Every row comes from one small tree of marks. Brackets hold a mark, then the marks that hang from it, in the order of their numbers. Every link used is in the known rows. Which tree was each row made from?
Known rows:
(Q_715 Q_873): -.03  .28  .12  .40  .05  .31  .29 -.05 -.07 -.13  .06 -.32  .19  .27 -.19 -.14  .18  .00
(Q_381 (Q_957 (Q_354 Q_814) Q_873)):  .11 -.39 -.12  .30 -.26  .04  .00  .01 -.01  .07 -.07 -.10 -.34  .10  .06 -.09  .09  .08
(Q_354 Q_814 Q_957): -.08 -.03  .07  .65  .19  .15 -.08 -.06 -.10  .11 -.08 -.32 -.15  .13 -.15 -.14  .30  .31
(Q_957 (Q_354 Q_814) (Q_381 Q_715) Q_873): -.08 -.40 -.23  .01  .17  .04 -.03 -.08  .00  .26 -.02  .01 -.18 -.11  .04 -.02 -.28  .11
(Q_873 (Q_957 (Q_354 Q_814) Q_381 Q_476)):  .07 -.02 -.05 -.26 -.06 -.07 -.21  .19  .09  .13  .01  .21 -.45 -.16  .04  .00 -.03  .06
(Q_381 Q_715 (Q_957 Q_476 Q_900)): -.08  .13  .09 -.21 -.31 -.11 -.08  .31  .01 -.15 -.01 -.09  .22  .18 -.04  .06 -.22 -.15
(Q_715 (Q_873 (Q_957 (Q_354 Q_814) Q_381 Q_900))):  .06  .07  .00 -.31 -.02 -.13  .04 -.36  .05  .03 -.03  .16  .05 -.10  .13  .01  .14 -.02
(Q_381 Q_715 (Q_957 (Q_354 Q_814))): -.16 -.18 -.21  .11 -.32  .07 -.08 -.20 -.10 -.11  .02 -.37 -.34  .19 -.19 -.03 -.25  .15
(Q_715 (Q_873 (Q_957 Q_900))): -.03  .25  .21  .16 -.13 -.07  .16 -.24  .04 -.23 -.06 -.06  .50  .17 -.06 -.08  .02 -.07
(Q_873 Q_957): -.12  .07  .15  .44 -.21  .07 -.03 -.11  .03 -.14  .02 -.28  .10  .18 -.23 -.18 -.18  .06
(Q_873 (Q_957 Q_354 Q_381 Q_476)):  .14  .02  .01 -.24 -.09 -.02 -.13  .15  .09  .01  .10  .20 -.30 -.21  .02  .02  .01 -.14
(Q_381 Q_715): -.27  .06  .04  .38  .01  .22  .08 -.07 -.08 -.12  .06 -.38  .16  .25 -.29 -.12 -.35  .09
(Q_354 Q_957):  .00  .03  .13  .66  .16  .21  .00 -.10 -.10 -.02  .00 -.34  .01  .08 -.17 -.11  .33  .10
(Q_381 (Q_715 Q_873) Q_957): -.14  .19 -.12  .19 -.33  .13  .08 -.06 -.13 -.22  .09 -.58  .20  .28 -.25 -.01 -.14 -.07
(Q_354 Q_814 (Q_957 Q_381 Q_476 Q_873 Q_900)):  .20 -.17  .10 -.04  .37 -.21 -.19  .46  .09  .43 -.18  .36  .11 -.26  .34  .07  .41  .03
(Q_381 (Q_715 Q_873) (Q_957 Q_354 Q_476)):  .03  .16 -.19 -.18 -.24  .07  .10  .15 -.10 -.28  .09 -.13 -.17  .11 -.09  .14 -.01 -.13
(Q_873 (Q_957 Q_381 Q_900)):  .00  .07  .22 -.12 -.15 -.12 -.11 -.15  .12  .06  .02 -.06  .32 -.06  .02 -.08 -.07 -.16
(Q_476 Q_957): -.04  .22  .17  .47 -.16  .08 -.14 -.11 -.08 -.08  .21 -.27 -.03  .14 -.19 -.11  .12  .16
(Q_957 Q_354 (Q_381 Q_715) Q_476 Q_873 Q_900):  .11 -.22 -.03 -.43  .24 -.13  .06  .22  .10  .12 -.03  .50  .15 -.25  .26  .14 -.15 -.20

Write each row's tree:
-.10 -.24 -.11  .34 -.33  .00 -.06  .10 -.03 -.03 -.01 -.39  .18  .18 -.13 -.04 -.33 -.06 -> (Q_381 Q_715 (Q_957 Q_873))
-.09  .16 -.24 -.17  .01 -.05 -.16 -.34 -.14  .05  .23 -.12 -.23 -.11 -.05  .11  .04  .22 -> (Q_476 (Q_957 (Q_354 Q_814) (Q_381 (Q_715 Q_873))))
 .01 -.05  .18  .12 -.14 -.05  .10 -.40  .06 -.25 -.04  .14  .11  .03 -.02 -.09 -.07 -.07 -> (Q_873 (Q_957 Q_354 Q_900))
 .16 -.24  .02  .43  .26  .06 -.09  .09  .01  .31 -.01 -.14  .09 -.21  .09 -.04  .37 -.05 -> (Q_354 (Q_957 Q_381 Q_873))
-.06  .08 -.17 -.15  .16  .21  .20 -.28 -.10 -.05  .17 -.18 -.01 -.05 -.11  .05 -.04 -.11 -> (Q_957 Q_354 (Q_381 (Q_715 Q_873)))
-.02 -.01  .01  .08 -.11 -.04 -.08  .13  .05 -.08 -.06  .20 -.40  .05 -.05 -.06 -.10  .20 -> (Q_873 (Q_957 (Q_354 Q_814) Q_476))
-.02  .17 -.01 -.06  .29 -.03  .03 -.24 -.09  .03  .01 -.20  .48 -.13  .01  .13  .21 -.10 -> (Q_354 (Q_957 (Q_381 (Q_715 Q_873)) Q_900))
 .22 -.16  .17  .01  .19 -.02  .24  .25  .10 -.03 -.12  .56  .08 -.04  .25  .01  .16 -.13 -> (Q_957 Q_354 Q_476 Q_873 Q_900)
 .29 -.19  .11 -.34  .23 -.06  .11  .30  .14  .18 -.03  .55  .04 -.25  .36  .05  .22 -.27 -> (Q_957 Q_354 Q_381 Q_476 Q_873 Q_900)
 .06  .21 -.03 -.60  .24  .00  .20  .06  .01 -.06  .07  .30  .17 -.13  .14  .17  .04 -.23 -> (Q_957 Q_354 (Q_381 (Q_715 Q_873)) Q_476 Q_900)
-.05 -.12  .13  .09 -.12 -.12  .00 -.37  .06 -.12 -.12  .14 -.05  .08  .01 -.11 -.11  .14 -> (Q_873 (Q_957 (Q_354 Q_814) Q_900))
-.08  .03  .02 -.23  .31 -.17 -.26  .26  .00  .26 -.10  .10  .09 -.16  .12  .11  .05  .12 -> (Q_354 Q_814 (Q_957 (Q_381 Q_715) Q_476 Q_900))
 .02 -.01 -.01 -.32 -.26 -.10  .00  .10 -.01 -.23  .02  .09 -.03  .06  .03  .12 -.16 -.19 -> (Q_381 Q_715 (Q_957 Q_354 Q_476 Q_900))
-.23  .01 -.05  .01 -.17 -.03 -.22 -.13  .03  .02  .09 -.33  .16 -.03 -.22 -.05 -.48 -.02 -> (Q_873 (Q_957 (Q_381 Q_715)))
-.05  .15 -.22 -.39  .22  .09  .06  .19 -.05  .08  .06  .09 -.24 -.07  .01  .12 -.03  .07 -> (Q_957 (Q_354 Q_814) (Q_381 (Q_715 Q_873)) Q_476)
-.03  .01 -.08 -.32  .14  .13 -.01  .19 -.01  .02  .14  .10 -.24 -.13 -.03  .07 -.16 -.11 -> (Q_957 Q_354 (Q_381 Q_715) Q_476)
 .07 -.32  .10  .24  .16 -.01  .19 -.13  .06  .08 -.18  .28  .01  .05  .18 -.09  .08  .11 -> (Q_957 (Q_354 Q_814) Q_873 Q_900)
 .07  .19  .07 -.22 -.02 -.17  .12  .01  .06 -.17 -.14  .42  .00  .05  .13  .05  .11  .07 -> (Q_715 (Q_873 (Q_957 (Q_354 Q_814) Q_476 Q_900)))
 .20 -.05  .21 -.22  .17 -.08  .02  .51  .15  .27 -.05  .36  .30 -.14  .28 -.01  .13 -.23 -> (Q_957 Q_381 Q_476 Q_873 Q_900)
 .00  .07  .06  .02 -.07 -.10  .16 -.40  .01 -.19 -.11  .15  .09  .10  .03 -.04  .07  .11 -> (Q_715 (Q_873 (Q_957 (Q_354 Q_814) Q_900)))
-.04  .13 -.26 -.19 -.22  .03  .02  .19 -.11 -.16  .01 -.10 -.30  .15 -.07  .12 -.05  .07 -> (Q_381 (Q_715 Q_873) (Q_957 (Q_354 Q_814) Q_476))
-.02 -.14 -.06 -.02 -.10  .00 -.16 -.24  .05  .12  .03 -.05 -.35 -.11 -.04 -.10 -.07  .10 -> (Q_873 (Q_957 (Q_354 Q_814) Q_381))
-.06  .21 -.18 -.08  .32  .00 -.15  .31 -.10  .21 -.02 -.12 -.03 -.11 -.01  .14  .20  .15 -> (Q_354 Q_814 (Q_957 (Q_381 (Q_715 Q_873)) Q_476))
